Known rows, with every way that one mark hangs from another
J(C S): [ -9  23  -6  -4 -14 -14  25  -6  13  -2  -8  47   5 -30 -15 -65 -36 -15
 -21 -17 -37]
J(S Z): [  9  14  16 -26 -12 -16 -15  -1  38  13  54  20 -15  17  -9 -45 -24  -3
  -9 -31 -20]
X(C): [ 10  27  28 -10  -5 -32 -18  20 -33  11 -37  13 -16 -23  -2 -78  -3 -31
  -6 -12 -24]
S(V): [  9  16  33  -5 -35 -30   0  -3 -14  -7  29  55 -22 -29 -12 -65 -16 -21
  11  -6 -21]
X(C(R V(Z))): [  8  38  32 -15   2 -36  40  13 -62  22  -5 -22  -4 -26  42 -76   7 -50
   6   2 -14]
J(C(D R V) S): [-21  31   1   1 -32 -17  39   0 -14  14  53  10  25 -59  14 -70 -19 -27
 -17  18 -52]
V(C(D R) Z): [ -9  21  40 -10 -41 -30  13   9 -21  11  77  12   3 -37  40 -51   5 -11
   6  36 -42]
J(C Z): [-17  14 -16 -12 -35  -2  33  -3  19  14  41  60  -2  -9 -15 -34 -14  -2
 -18 -17 -42]
J(S(V(C(D)))): [ 12  16  50  -6 -51 -30 -29   7  15  -8  86  44 -10 -35 -11 -75 -25  -4
  -1  48 -25]
S(V(C(J))): [  8   3  26   0 -65 -23  23  -5 -15 -13  46  69  -1 -31  15 -62  17 -56
   4  19   1]
J(S): [  8  22  27 -11 -10 -24 -14   1   9  -1  -2  21 -10 -14   0 -63 -31 -16
  -7 -26 -20]
V(C(X)): [ -6  10  46 -22 -39 -23   7  26  -3   6 -11  40  -3 -34   4 -86  -4  -7
  -3   1 -31]
S(V(C(D R))): [  0   4  38   4 -64 -31 -18   2  -2   1 106  46  -2 -49  -3 -73  19 -15
  14  50 -40]
X(C(V)): [  7  43  44  -8 -19 -30  10  26 -56  19 -36   3  -8 -28  15 -77  -5 -44
 -12  -2 -15]
J(C(R X) Z): [-25  -9 -26 -28 -18  -6  40   2  25  19  44  36  10 -35 -15 -75  10   2
   4 -24 -54]
C(V): [ -6  42  42  -6 -39 -24  32  12 -37  14  -7  22  -4 -27  20 -44 -16 -34
 -13 -15 -20]
X(C(J)): [ 10  17  10 -12 -19 -28   9  16 -46   5 -40  11  -2 -29  26 -73  16 -66
  -5 -15  -9]
J(Z): [ -1  16  17 -19 -31 -15  -2   5  14  16  48  31 -17   6  -2 -31  -6  -3
  -6 -28 -27]
S(V(Z)): [ 14  25  38 -15 -18 -33  29  -5 -24  -7  32  42 -26 -25  11 -52 -30 -15
  18  -3 -13]
X(C(D J(S Z))): [ 14  13   9 -32 -18 -21 -20  21  -3  14  58 -20  -2 -11  21 -64  -2 -32
 -10   3 -16]
S(V(C(J) Z)): [ 11  10  31 -12 -51 -26  48  -7 -28 -12  47  56  -7 -27  40 -51   1 -49
   9  25   7]

Rows
[-32   6  -2 -18 -31 -21  35  17 -14  10  25  25  19 -87   1 -87  -5   1
   4   5 -74]
J(C(D R X))
[ -9  17  49 -38 -53 -27  55  32 -41   1  29  10   8 -61  65 -65  -7 -22
   3  24 -28]
V(C(D J X) Z)
[-11  19   8  -2 -44 -21  58  -5 -44  11  17   7  19 -41  52 -50  28 -77
  -1 -21 -11]
C(J R V)
[ -8   0  28 -26 -53 -20  33  19 -19   2 -14  36  11 -45  32 -79  13 -39
  -2  -5 -14]
V(C(J X))
[ 13  19  49 -10 -39 -30  24  -2 -14  -6  48  60 -19 -17  12 -57 -17 -17
   9  30  -9]
S(V(C Z))
[  2  17  54   0 -69 -30 -19  13 -11  -3  84  58 -11 -44  -5 -63  -8  -7
   2  50 -33]
S(V(C(D)))
[  9  -7  12 -15 -68 -11  17  -6  16   0 100  66  -6  -2   7 -43  23 -39
   2  14   2]
S(V(C(J(Z))))
[  0  15  32  -9 -56 -22  -5  11  -2  -3  52  19  14 -36  33 -59  -4 -36
 -17  25 -20]
V(C(D J(S)))
[  -1  -15    8  -27  -25  -22   20    4   16   -1   16   14   22  -41
   26 -102   24  -49    7   -8  -14]
V(C(J(S) R X))
[-12  39   7  -3 -25 -13  47   0 -11   7  -9  34  12 -34   3 -61 -38 -29
 -29  -6 -28]
J(C(V) S)
[  1  -9  -3 -31  -6 -25  30   0   2  -1  -2  -3  15 -46  28 -98   8 -47
  14 -41 -18]
C(J(S) R X)
[ -1  41  36 -10 -45 -30  24  34 -80  16   0 -16   8 -56  53 -68   6 -64
 -14  18 -18]
X(C(D J V))
[-28  20  16 -24 -38 -19  37  29 -22   6   1  35  10 -78  -1 -79 -30  10
  -9   5 -67]
J(C(D X))
[ 13  21  19 -17 -15 -32 -14  22 -32   0   6 -18   3 -40  29 -82  -8 -49
  -8   7 -20]
X(C(D J(S)))
[  3  29  23  -2 -12 -33   8  17 -47  23 -11  -9   1 -32  17 -87  22 -55
  -1   1 -22]
X(C(R V))
[-31  34   4   3 -52 -16  52   6 -36  18  50  23  24 -69  21 -55  -4 -25
 -14  21 -59]
J(C(D R V))
[ 16  21  32 -23 -27 -33  30  -3 -26 -14  75  10  -8 -43  42 -55 -36 -34
  13  16  -7]
C(D J(S(V(Z))))
[-24  19 -19  -7 -40  -2  58  -8   2  27  68  34  15 -20   2 -38  12 -25
 -15  -7 -39]
J(C(R V) Z)
[  1  50  52  -9 -32 -35   0  40 -64  23   4 -14  -5 -48  24 -72 -12 -31
 -14  25 -32]
X(C(D V))
[ -5  35  59 -16 -47 -29  13  19 -29   9  51  24  -6 -30  37 -41 -20   0
  -7  37 -36]
V(C(D) Z)
[  0  19  20  -7 -13 -36 -30  21 -35  16  26 -13  -3 -49   7 -86  19 -26
   6  13 -48]
X(C(D R))
[  5  59  63 -20 -19 -38  30  37 -78  24   8 -25 -11 -41  49 -60 -28 -26
  -9  28 -28]
X(C(D V(Z)))
[ -2  41  33 -20 -37 -23  89   6 -66   7  -1   6   2 -31  73 -31 -11 -65
  -5 -17   1]
C(J V(Z))
[-11  22  37 -30 -44 -24  68  24 -52   7 -28   9  11 -57  49 -72  -3 -54
  -3 -29 -11]
C(J V X)
[-14   9  15 -26 -36 -25  67  12 -44  14  -3  -3  20 -62  51 -81  23 -65
   8 -29 -16]
C(J R V X)
